What can hang from each mark:
z228: z239 z662 z683
z994: z239 z662 z683
z683: z228
z258: z156
z239: z994
z662: z121 z228 z587 z994
z121: z235 z662
z235: z156
z587: z662

Known rows, with every way that one mark hangs from another:
z662(z587 z994(z239 z683)): [-4.35 -0.14  1.42  1.16  0.33 -0.19 -0.69  0.64 -0.43  0.45 -1.71  0.57
 -0.27 -7.11 -2.60 -0.72 -1.19 -2.90  1.37  0.09  5.05  2.16 -0.17  1.50
 -0.06]
z239(z994(z662(z587))): [-0.97  1.20  0.84 -1.99 -0.29 -0.16 -0.45  0.22 -0.18  1.21 -2.13  0.83
  0.65 -4.29 -1.45 -1.25 -1.27 -0.72  0.19 -0.56  4.43  0.68 -0.57  0.43
 -0.16]
z228(z239 z662(z121 z994) z683): [-2.72  2.23  0.79  3.59  3.10 -0.73  0.77 -0.27 -0.10 -1.54  0.41  0.47
  2.27 -3.73 -0.24 -0.52 -2.03 -1.39 -1.09 -0.20  3.75 -0.03 -1.40  1.81
 -1.39]
z121(z235(z156) z662(z994)): [-1.20  0.97  0.73  0.32  0.89  0.76 -0.77 -0.29 -1.75 -0.25  0.18  0.07
  1.08 -1.97  0.60  0.26 -0.30 -0.94  0.72  0.23  2.26 -0.82 -0.63  0.97
 -0.82]
z994(z239 z662(z121(z235) z228) z683): [-3.97  3.49  1.11  3.50  1.40 -0.50 -0.62  1.01 -0.08  1.28 -4.61  0.96
  0.66 -5.16 -1.96 -0.99 -2.04 -1.44 -0.54  0.48  9.19  3.82 -1.31  2.06
 -2.32]
z994(z239 z662): [-2.14  1.57  0.21  1.33  0.64 -0.08 -0.59  0.23  0.42  0.74 -2.83  0.86
  1.00 -3.23 -2.01 -0.57 -0.39 -0.88 -0.69 -0.02  6.06  2.30 -0.52  0.65
 -0.43]
z228(z239): [-0.90  1.24  0.20  0.86  1.31 -0.17 -0.03 -0.28 -0.27 -0.69  1.01  0.09
  1.01 -0.61 -0.62  0.10 -0.57 -1.18 -0.34  0.23  1.42  0.12 -0.75  0.75
  0.42]
z239(z994(z662(z121) z683(z228))): [-1.27  2.16  0.79  0.14  1.28 -0.92  0.11  0.63 -0.18  0.91 -3.02  1.10
  1.01 -3.28 -1.85 -1.69 -2.84 -0.35 -0.50  0.06  5.73  1.67 -1.37  0.96
 -1.28]
z662(z228(z239) z994): [-4.05 -0.52  1.61  4.04  1.97 -0.57 -1.13  0.97 -0.94 -0.59  1.03 -0.29
 -0.45 -6.02 -1.09  0.98 -0.92 -2.87  0.57  0.84  2.69 -0.14 -0.86  0.90
 -0.75]
z239(z994(z662(z121 z587) z683(z228))): [-1.62  2.40  1.17 -0.93  0.82 -0.85  0.09  0.56 -0.13  1.05 -3.21  1.17
  0.61 -4.66 -2.01 -1.91 -2.73 -0.71 -0.07 -0.24  6.50  1.77 -1.19  1.44
 -1.16]
z121(z235 z662(z228 z587)): [-1.46  1.88  1.19 -0.20  0.55  0.28 -1.11 -0.34 -1.05 -0.46 -0.07  0.20
 -0.12 -3.30  0.32  0.55 -0.10 -1.45 -0.12 -0.23  3.20 -0.58 -0.21  1.90
 -2.92]
z228(z662(z121(z235)) z683): [-0.65  2.80  0.40  1.44  1.47 -0.21  0.93 -0.62  0.19 -0.55 -1.39  0.51
  2.13 -1.10  1.25 -0.85 -1.23  0.30 -1.06 -0.72  2.54 -0.07 -0.69  1.53
 -2.20]
z239(z994(z662(z228 z587) z683)): [-2.16  1.84  1.28 -0.42  0.40 -0.59 -0.78  0.80 -0.41  1.15 -3.74  0.97
  0.49 -6.22 -2.33 -1.15 -2.34 -1.69  0.29 -0.17  6.37  1.94 -0.77  1.17
 -1.59]
z662(z994): [-1.97 -1.53  0.55  1.67  0.14  0.02 -0.39  0.59 -0.50  0.06  0.60 -0.03
 -0.30 -2.81 -0.55  0.16 -0.22 -1.01  0.66  0.37  0.38 -0.22 -0.18 -0.13
  0.50]
z121(z235(z156) z662(z587 z994(z239))): [-2.50  1.51  1.33 -0.54  0.85  0.75 -1.04 -0.47 -1.64  0.00 -0.38  0.29
  0.92 -4.59 -0.28 -0.24 -0.36 -1.96  1.23 -0.12  4.66 -0.02 -0.56  1.83
 -0.81]
z239(z994(z683)): [-0.93  0.81  0.41 -0.12  0.83 -0.52 -0.33  0.35 -0.50  0.71 -1.86  0.66
  1.10 -2.09 -1.60 -0.98 -2.34 -0.94  0.19  0.10  2.63  1.17 -0.68  0.03
 -0.74]
z683(z228(z662(z121 z994))): [-1.51  1.20  0.98  1.29  2.23 -0.86  0.50  0.08  0.54 -0.87 -0.47  0.61
  0.62 -2.89 -0.07 -0.35 -1.06 -0.59 -0.64 -0.04  2.90 -0.14 -0.95  1.11
 -1.42]
z228(z239 z662(z587 z994) z683): [-3.08  2.30  1.32  1.97  2.49 -0.47  0.17 -0.53 -0.18 -1.64 -0.81  0.81
  2.48 -6.37 -1.26 -0.39 -1.68 -2.87 -0.39 -0.60  4.91  0.30 -0.85  2.62
 -1.45]
z258(z156): [ 0.66  0.63  0.20 -1.15 -0.23  0.50  1.01  0.05 -0.63 -0.06 -0.93 -0.04
  0.61 -1.93 -0.51  0.18 -0.58 -1.02  0.67  0.13  0.14  0.81  0.22  0.35
  0.28]
z587(z662(z121 z994)): [-1.89 -1.34  0.85  0.54 -0.48  0.02  0.06  0.49 -0.84  1.29  1.14 -0.57
 -1.64 -3.02  0.19  0.17 -0.02 -1.67  2.39  0.07  1.24  0.18 -0.10  0.08
 -0.54]
z239(z994(z683(z228(z662)))): [-1.16  1.68  0.75  0.12  1.91 -0.89 -0.19  0.24 -0.17  0.17 -2.55  1.06
  1.79 -3.08 -1.78 -1.06 -2.79 -1.34 -0.20 -0.01  3.95  1.21 -0.95  0.64
 -1.63]
z683(z228(z239(z994))): [-1.08  1.92  0.95  0.93  3.11 -1.03 -0.02 -0.29 -0.32 -0.94  0.02  0.63
  1.63 -1.69 -1.39 -0.47 -1.93 -1.55 -0.65  0.29  3.53  0.01 -1.32  1.50
 -0.71]
z228(z239 z683): [-0.86  1.84  0.27  2.73  2.67 -0.59  0.32 -0.57 -0.73 -1.40  0.37  0.15
  2.12 -0.34 -0.94 -0.22 -1.65 -1.22 -0.91  0.17  2.23  0.13 -0.86  1.91
 -0.75]
z239(z994): [-0.56  0.18  0.39 -0.81  0.61 -0.29 -0.38  0.05 -0.41  0.65 -0.41  0.32
  0.91 -1.55 -0.78 -0.76 -1.46 -0.51  0.19 -0.16  1.35 -0.11 -0.51 -0.40
 -0.08]
z121(z662(z228(z683) z587 z994(z239))): [-3.41 -0.05  1.24  2.73  2.40 -0.76 -1.18  0.31 -0.81 -1.41  0.47  0.12
 -0.76 -5.93 -1.84  0.60 -1.10 -2.16 -0.26  0.15  4.11  0.01 -0.22  1.66
 -3.26]

Rows:
[-5.92  0.43  2.39  3.03  1.13 -0.86 -0.64  1.42 -0.49  0.66 -0.72 -0.05
 -2.28 -8.93 -1.62 -0.65 -1.68 -2.48  1.42  0.37  6.25  1.91 -0.78  2.00
 -1.37] => z662(z121 z228 z587 z994(z239 z683))
[-2.48  1.35  1.29 -0.80 -0.40  0.34  0.32 -0.03  0.33  0.37 -0.60  0.52
  0.29 -5.29  0.95 -0.73 -0.12 -0.88  0.55 -0.84  3.07 -0.03 -0.46  1.02
 -0.50] => z228(z662(z121(z235) z587 z994))
[-5.52  0.98  1.89  5.13  1.72 -0.50 -0.80  1.28 -1.08  0.90 -0.84 -0.03
 -0.51 -5.99 -0.56 -0.31 -1.88 -2.12  0.77  0.95  5.51  1.63 -1.35  1.42
 -1.62] => z662(z121(z235) z228 z994(z239 z683))
[-4.21 -0.57  2.28  1.34  0.00 -0.51 -0.33  1.18 -0.51  0.53  1.11 -0.53
 -3.02 -7.56  0.09 -0.23 -0.50 -1.31  1.48  0.02  3.09 -0.24 -0.45  1.38
 -0.58] => z662(z121 z228 z587 z994)
[-1.55  1.79  0.48  0.74  1.92 -0.54 -0.25 -0.03 -0.64 -0.19 -0.25  0.54
  1.80 -2.05 -1.74 -0.62 -2.16 -1.82 -0.20  0.29  3.24  0.94 -1.22  0.78
 -0.13] => z228(z239(z994(z683)))
[-2.59  1.97  0.78  3.47  3.17 -0.56  0.20 -0.42 -0.22 -1.78 -0.47  0.71
  3.01 -4.36 -1.01 -0.07 -1.84 -2.40 -0.97 -0.19  3.85  0.15 -1.09  1.86
 -1.59] => z228(z239 z662(z994) z683)
[-1.88  3.43  1.18  0.18  1.06 -0.71  0.11  0.45  0.13 -0.05 -4.40  1.47
  0.88 -5.34 -2.81 -1.16 -1.96 -1.88 -0.48  0.00  8.11  2.89 -0.99  3.10
 -1.48] => z994(z662(z587) z683(z228(z239)))
[-2.18 -0.93  0.84  1.03 -0.32 -0.12  0.11  0.69 -0.92  1.30  0.09 -0.35
 -1.47 -3.43 -0.38 -0.01 -0.63 -1.98  2.38  0.24  2.07  1.03 -0.21  0.48
 -1.00] => z587(z662(z121 z994(z683)))
[-1.24  2.48  1.54 -1.22  0.76  0.53 -1.05 -0.41 -1.54 -0.21 -0.73  0.01
  0.15 -3.94  0.66  0.28 -0.18 -1.43  0.96 -0.22  3.90 -0.52 -0.41  2.21
 -2.06] => z121(z235(z156) z662(z228 z587))
[-1.27  1.14  0.47  2.55  3.19 -0.94 -0.77 -0.06 -0.83 -1.81  1.02  0.09
  0.42 -2.18 -1.18  0.73 -1.70 -1.24 -1.35  0.32  2.55 -0.61 -0.72  1.20
 -3.44] => z121(z662(z228(z239(z994) z683)))
[-2.79  0.07  0.69  3.47  2.58 -0.78 -1.07  0.71 -0.90 -1.60  0.91  0.12
 -0.55 -4.09 -1.68  1.08 -1.42 -2.04 -0.64  0.82  2.81  0.12 -0.71  1.01
 -2.95] => z121(z662(z228(z239) z994(z683)))
[-2.02  1.46  1.12  3.71  2.75 -0.88 -0.50  0.18 -0.74 -1.14 -0.04 -0.17
  0.65 -3.05 -0.80  0.58 -1.46 -1.88 -0.48  0.44  2.87  0.06 -0.77  1.84
 -2.05] => z662(z228(z239 z683))
[-3.15  2.71  0.77  0.69  0.36 -0.29 -0.53  0.55  0.33  0.97 -5.24  1.40
  0.78 -5.99 -3.43 -1.29 -1.52 -2.00 -0.08 -0.12  8.91  4.20 -0.52  2.11
 -1.24] => z994(z239 z662(z587) z683)
[-0.79  2.15  0.99  0.42  1.42  0.44 -1.04 -0.28 -1.58 -0.41 -0.44 -0.10
  0.71 -1.91  0.88  0.64 -0.39 -0.94  0.36  0.22  2.86 -0.71 -0.64  1.45
 -2.24] => z121(z235(z156) z662(z228))
[-1.64  2.96  0.87  1.00  2.21 -0.95  0.55  0.11  0.30 -0.84 -2.21  0.98
  1.12 -3.10 -1.44 -0.84 -2.16 -1.51 -0.51  0.08  4.78  1.86 -1.08  2.22
 -1.81] => z994(z683(z228(z239 z662(z121 z587))))
[-1.50  2.49  0.65  0.20  1.28 -0.15 -0.17 -0.15 -0.62  0.44 -0.17  0.58
  1.84 -2.29 -0.78 -0.89 -1.58 -1.15 -0.46  0.00  4.30  0.43 -1.50  0.95
  0.38] => z228(z239(z994(z662(z121(z235)))))
[-2.75 -0.74  1.34 -0.51 -0.91 -0.06  0.41  0.59 -0.26  0.71  1.43 -0.24
 -2.18 -4.74  0.21 -0.99 -0.19 -0.27  1.33 -0.30  1.79 -0.24 -0.31  0.87
  0.94] => z662(z121 z587 z994)
[-3.01  3.28  2.40 -0.54  0.57  0.02 -0.11  0.04 -1.05  0.66  0.23 -0.44
 -0.90 -5.50  1.12 -0.63 -0.66 -1.48  1.56 -0.24  4.97  0.04 -1.14  2.80
 -0.16] => z662(z121(z235(z156)) z228(z239) z587)
[-2.26  2.56  0.84  2.47  1.03 -0.59 -0.57  1.06 -0.14  0.23 -3.97  0.91
  0.44 -4.97 -2.27 -0.18 -1.76 -1.77 -0.57  0.52  6.69  2.71 -0.96  1.94
 -2.04] => z994(z662(z228(z239)) z683)
[-1.97  3.62  1.09 -1.18  0.84  0.13  0.53 -0.71  0.41 -0.37  0.00  0.66
  1.54 -3.91  0.71 -0.75 -0.50 -1.34 -0.24 -0.85  4.16  0.25 -1.09  1.88
 -0.33] => z228(z239 z662(z121(z235) z587))
[-5.30 -0.03  1.60  5.25  2.04 -1.02 -0.64  1.59 -0.56  0.40 -0.35 -0.19
 -1.48 -6.12 -1.26 -0.19 -1.97 -1.80  0.60  0.96  4.70  1.67 -1.12  0.94
 -1.60] => z662(z121 z228 z994(z239 z683))
[-1.48  1.91  0.86 -1.35 -0.03 -0.46  0.00  0.60 -0.18  1.43 -2.96  0.97
  0.35 -4.37 -1.73 -1.81 -2.29 -0.50  0.14 -0.36  5.59  1.85 -0.91  0.88
 -0.69] => z239(z994(z662(z121 z587) z683))
[-1.43  1.96  1.05 -0.63  1.57 -0.91  0.08  0.24 -0.08  0.40 -2.23  0.97
  1.12 -3.74 -1.52 -1.47 -2.78 -1.09 -0.01 -0.22  4.45  1.18 -1.03  1.03
 -1.47] => z239(z994(z683(z228(z662(z121 z587)))))
[-0.96  1.57  0.63  1.35  1.22  0.19 -1.09 -0.20 -1.08 -0.67  0.21  0.11
  0.45 -1.30  0.61  0.88 -0.27 -0.91 -0.70  0.22  2.18 -0.71 -0.44  1.14
 -3.09] => z121(z235 z662(z228))
[-2.50 -0.60  1.12  1.03  1.10 -0.45 -1.08  0.50 -0.66 -1.12  1.14 -0.01
 -1.73 -5.51 -1.06  0.87 -0.34 -1.67  0.09  0.11  2.33 -0.69 -0.03  1.05
 -2.56] => z121(z662(z228 z587 z994))
[-1.99  3.73  1.21  0.24  1.01 -0.86  0.67  0.57  0.26  0.21 -3.52  1.24
  0.09 -4.77 -2.03 -1.62 -2.08 -0.89 -0.56 -0.02  8.02  2.71 -1.29  3.03
 -1.30] => z994(z662(z121 z587) z683(z228(z239)))
[-1.73  0.58  1.32  0.56 -0.17  0.06 -0.33  0.30 -1.05  1.44  0.14 -0.63
 -1.33 -2.90  0.97  0.46 -0.02 -1.89  2.12  0.00  2.34  0.29 -0.26  0.97
 -1.94] => z587(z662(z121(z235) z228))
[-2.91  1.75  0.72  2.07  2.03 -0.30 -0.14  0.13  0.16 -1.06 -0.83  0.85
  2.07 -5.00 -1.25  0.08 -1.37 -2.67 -0.40  0.05  3.82  0.98 -1.10  1.08
 -0.84] => z228(z239 z662(z994(z683)))
[-2.24  2.32  1.38 -0.06 -0.06 -0.35 -0.05  0.62  0.15  0.60 -1.28  0.33
 -1.21 -5.56 -0.61 -0.59 -0.46 -0.63 -0.12 -0.29  5.91  1.01 -0.81  1.93
 -0.71] => z994(z662(z121 z228(z239) z587))
[-1.79  1.26  1.37  0.28  1.78 -0.68  0.09 -0.09  0.45 -0.93 -1.24  0.87
  0.76 -4.77 -0.80 -0.27 -0.85 -1.60 -0.14 -0.32  3.66  0.06 -0.56  1.63
 -1.46] => z683(z228(z662(z587 z994)))
[-2.54  1.90  0.78 -0.27 -0.02  0.00 -0.61  0.10  0.48  0.92 -3.11  0.97
  0.46 -5.20 -2.29 -0.88 -0.24 -1.38 -0.15 -0.45  7.11  2.46 -0.30  1.39
 -0.27] => z994(z239 z662(z587))
[-1.37  2.48  1.27  0.16  2.56 -0.95 -0.05 -0.24 -0.19 -0.65 -0.85  0.85
  1.47 -3.38 -1.77 -0.74 -1.83 -1.72 -0.55  0.03  5.17  0.40 -1.32  2.03
 -0.68] => z683(z228(z239(z994(z662(z587)))))
[-4.56  0.69  1.78  1.59  1.23 -0.80  0.23  0.78 -0.19  0.44 -0.69  0.42
 -1.18 -6.47 -1.76 -1.46 -1.81 -1.68  1.01  0.14  5.80  1.91 -0.88  2.03
 -0.31] => z662(z121 z587 z994(z239 z683(z228)))
